Each row comes from the steps of one path. Every step used is in the known rows, and no mark comes twice. Write the path behind each row, first mark first.
(in the rows, 128 means zero)
Known rows
s/c: [139 151 128 106 162 150 109  85 137 129  84 113 156 122 121 105 148 141
 118 117 109 117 114 114  96 115 109 141 174  79 127]
u/v/x/b/a: [143 173 166 116  89 148  93  87 152 131 115  85  98  96  94 131  81 119
 112 196  85 111 114 141  34 146 132 159 194 147  87]
v/s/c/t/a/z: [142 151 142 102 195 172  87  94 134 137  94 112 163 108 121 129 172 148
  94  74  95 116 138 104 125 102  84 107 162  80 114]
v/s/c: [152 152 133  97 166 172 100  81 147 124 122 101 151 109 122 104 136 134
  98 125  89  85 139  91  87 110 103 115 193  96 106]
b/u/v/x/s/c: [142 143 121  85 109 191  88  85 125 107  95  92 112  91  96  88  83 114
 120 152  93 128 107 109  65 127 146 167 159 114 111]
x/b/c/t/a/z: [112 146 151  94 182 165  78 102 146 182  65  99 130 111 107 142 174 149
 108  97  80 145 106 159 126 161  78 162 159  96 114]
x/s/a/z: [159 198 102  70 150 210  34  94 132 166  90  81 131 118 101  99 156 181
 101 102  92 124 124 104  92 137  82 166 160  81 118]
x/s/c: [154 157 106  77 199 176  81  88 136 151  79  91 148 114 111  85 139 164
  97  97  82 109 120  97 111 123  96 143 178  63 101]
c/b/v/x/s/a/z: [163 167 108  81 144 175  76  99 100 113  82 111 133 103 101 105 134 157
  91 149  92 135 118 140  96 154 110 164 142  87 114]
x/b/u/v/s/c/t/a: [116 148 115 111 140 182  90 107 112 126 122  81 123 101 100 125 108 102
 106 135  90 131 117 116 103 116 110 165 165 131 102]
c/b/a: [136 155 150 119 157 119  64  88 113 133  78 113 148 103 116 141 166 143
 111 117  91  86 108 135 113 153 112 120 127  94 109]
u/v: [147 165 139 113 103 138  83  85 130 156  87 120 121 103 106 142 114 128
 121 154 111 104  98 124  75 152 153 140 155 118 128]
b/s/a/z: [173 173 117  87 137 169  52  90 139 155 101 105 110 108  96 115 124 163
 123 132 109 124 126 111  86 155 104 148 129 129 133]
s/c/t/b/z: [134 152 135  97 213 115  93 113 115 125  68 104 166 127 121 133 173 140
  99  83  97 102 126 130 142 125 120 138 135  76 118]
b/v: [146 154 140  80 136 143  77  77 127 118  74 132 102  95 108 120 131 129
 136 129 115 106 115 143 130 145 134 132 140 111 146]
u/v/x/s/c/t/b/a: [161 166 149  96 171 127  94  98 132 123  89  91 128 102  95 119 105 145
  93 146  74  94 127 124  76 138 139 139 175  92  80]
c/b/u/v: [132 137 108 114 109 147  79  97  85 131  76 120 140  98 107 131 127 114
 110 143 105 114  83 126  98 158 153 156 110 110 130]
t/a/z: [121 170 148 117 138 182  45  84 131 173  30 129 151  98 112 152 204 155
 130  73 109 167  93 141 137 131  88 120 106  89 150]
c/t/b/u/z: [134 147 145  84 197 108  67 101 108 139  50 102 140 115 115 154 176 129
 107  77 102 101  96 151 163 162 140 133 113 109 128]
v/s/a: [166 181 127  91 143 187  63  90 144 126 148  84 127 117 119 125 140 134
 102 138  91  86 142  92  86 124  97 127 195 114 107]
s/a/z: [147 203 123  97 100 191  49  93 130 147  98 101 135 126 110 124 169 162
 123 124 121 136 118 123  72 134  90 170 152 101 147]
s/c/b: [140 141 110 117 172 135 117  97 108 126  78 118 180 125 124 111 155 142
  97 125 102 119 104 118 100 127 111 145 158  67 118]
u/v/x: [157 161 156 110  97 145 101  83 147 137  87 110 110  99 102 136  96 123
 113 178  98 120 101 135  51 151 150 145 180 127 107]
t/b: [142 176 125 100 149 112  75  91 124 163  40 118 148 113 108 139 181 143
 106 120  94  88  99 140 128 159 132 136 127  96 132]
c/t/b/v/s: [152 154 137  80 206  95  84 103 111 135  59 127 126 106 109 151 168 137
  94  87  97  73 127 142 175 149 131 118 129  96 123]
x/s/c/b/a: [150 155 112  90 210 161  74  93 118 135  89  88 162 110 111  88 145 167
  91 100  72  95 126 101 111 127  94 135 160  56  89]
s/c/t: [141 138 137 101 207 122 116  98 127 131  72 116 154 129 123 126 161 144
 106  78 112 114 117 120 133 114 104 138 169  69 118]
c/t/b/v/x/s: [160 155 134  67 219 102  86 105 116 135  38 116 117 106 100 136 159 150
  88  87  86  95 120 151 173 154 126 135 137  84 106]

Which path is each row?
[136 144 141  95  77 175  82  81 129 113  85 105  98  87  98 116  92 100
 132 159 106 126  96 127  68 141 156 160 145 138 125]
b/u/v/x
[155 149 132  79 156 166  96  78 130  92 119 120 122  94 114  95 113 125
 118 141 102  90 146 113 108 117 125 118 172 104 129]
b/v/s/c
[134 148 134 120 173 130 100  92 113 110  94 110 173 118 122 110 154 144
 110 122  97 100 119 118  96 122 105 131 153  70 111]
s/c/b/a
[167 131 121  94 186 135  99  84 144 140  89 115 127 104 105 101 107 147
 119 128 100 109 123 103 105 141 120 126 147 112 117]
b/s/c
[145 173 123  85 146 111  77  88 112 130  48 131 128 101 102 126 159 135
 118 136 101  89 111 151 139 160 146 135 116 101 145]
t/b/v
[170 157 107  83 165 159  85 100 102 102  92 104 127 107 106 110 125 143
  90 156  85 122 118 134 110 154 116 155 158  88 102]
c/b/v/x/s/a
[113 157 118  95 104 180  74  92 130 146  92  83 104 103  99 113 122 112
 119 139  97 125  99 133  96 140 104 187 156 145 118]
x/b/u
[157 151 157  77 130 150  95  75 144  99  74 122  92  90 104 113 112 125
 127 153 103 122 119 152 106 144 131 138 165 121 125]
b/v/x
[129 116 171  85 237 135  79  94 148 161  47 121 138 111 125 158 193 144
 125  61  82 126 104 148 173 164 103 109 147  61 121]
b/c/t/a
[130 165 133  87 140 143  54  85 114 130  63  91 146 106 113 125 159 121
 122 130  94 103  91 145 117 168 155 138 110 126 140]
t/b/u/z
[144 135 112 102 160 176  99  91 115 108 120 102 163 104 121  99 133 124
  91 128  87  91 129  92  93 115 112 127 165  94 108]
v/s/c/b/u
[144 142 124  88 191 148  98  98 120 115 102 102 152 109 116 113 150 126
  91  96  89  78 138 100 126 112 115 124 160  91 110]
v/s/c/t/b/u
[116 158 135  93 117 188  65  87 132 137 112  61 115 108 109 114 114 110
 121 151  93 133  94 142  84 156 117 174 164 162 115]
x/b/u/z
[136 153 141  82 174 121  81  88 140 164  45 118 151 111 112 127 182 147
 114 127  76  86 103 148 121 183 135 133 137  77 132]
t/b/c
[156 167 109  95 131 170  70  98  93 114 109 121 142 103 111 119 145 143
  96 146 102 107 128 126 101 148 115 140 133  99 132]
c/b/v/s/a/z
[130 134 126 103 146 158  66  89  96 122  81  96 155 106 124 128 145 118
 111 128  98 124  80 138 109 169 142 139 117 118 128]
c/b/u/z
[132 173 164  98 184  92  58  99 120 159  36 121 139 109 105 159 201 160
 107  62 102  82 119 155 151 149 111 127 105  90 126]
c/t/b/a/z
[131 168 126  90 123 155  86  90 130 137  97 101  97 103  98 117 114 124
 118 158 100 118 115 149 107 146 109 170 170 137 120]
x/b/v
[133 144 123 113 176 153  89 105 107 114  93  99 177 120 127 116 151 133
 100 122  93 118 117 119 102 130 118 144 137  83 115]
s/c/b/z
[136 118 168  73 215 126  89  90 154 163  59 119 127 114 123 141 172 146
 118  79  88 100 109 147 144 174 114 127 161  70 121]
b/c/t
[140 145 164  85 141 169 111  85 177 144  89  82 107 107 104 112 118 131
 102 171  66 134 109 154  63 163  97 169 215 123  85]
v/x/b/c
[161 150 145  94 141 153 105  87 168 148  91  83  90  99  92 115  88 132
  96 173  75 133 114 139  72 156 101 163 192 156  79]
v/x/b/s
[155 160 131 112 123 161 101  86 134 128 134 107 140 103 112 118  97 124
 105 166  97  87 129  95  53 124 144 124 187 110 110]
u/v/s/c
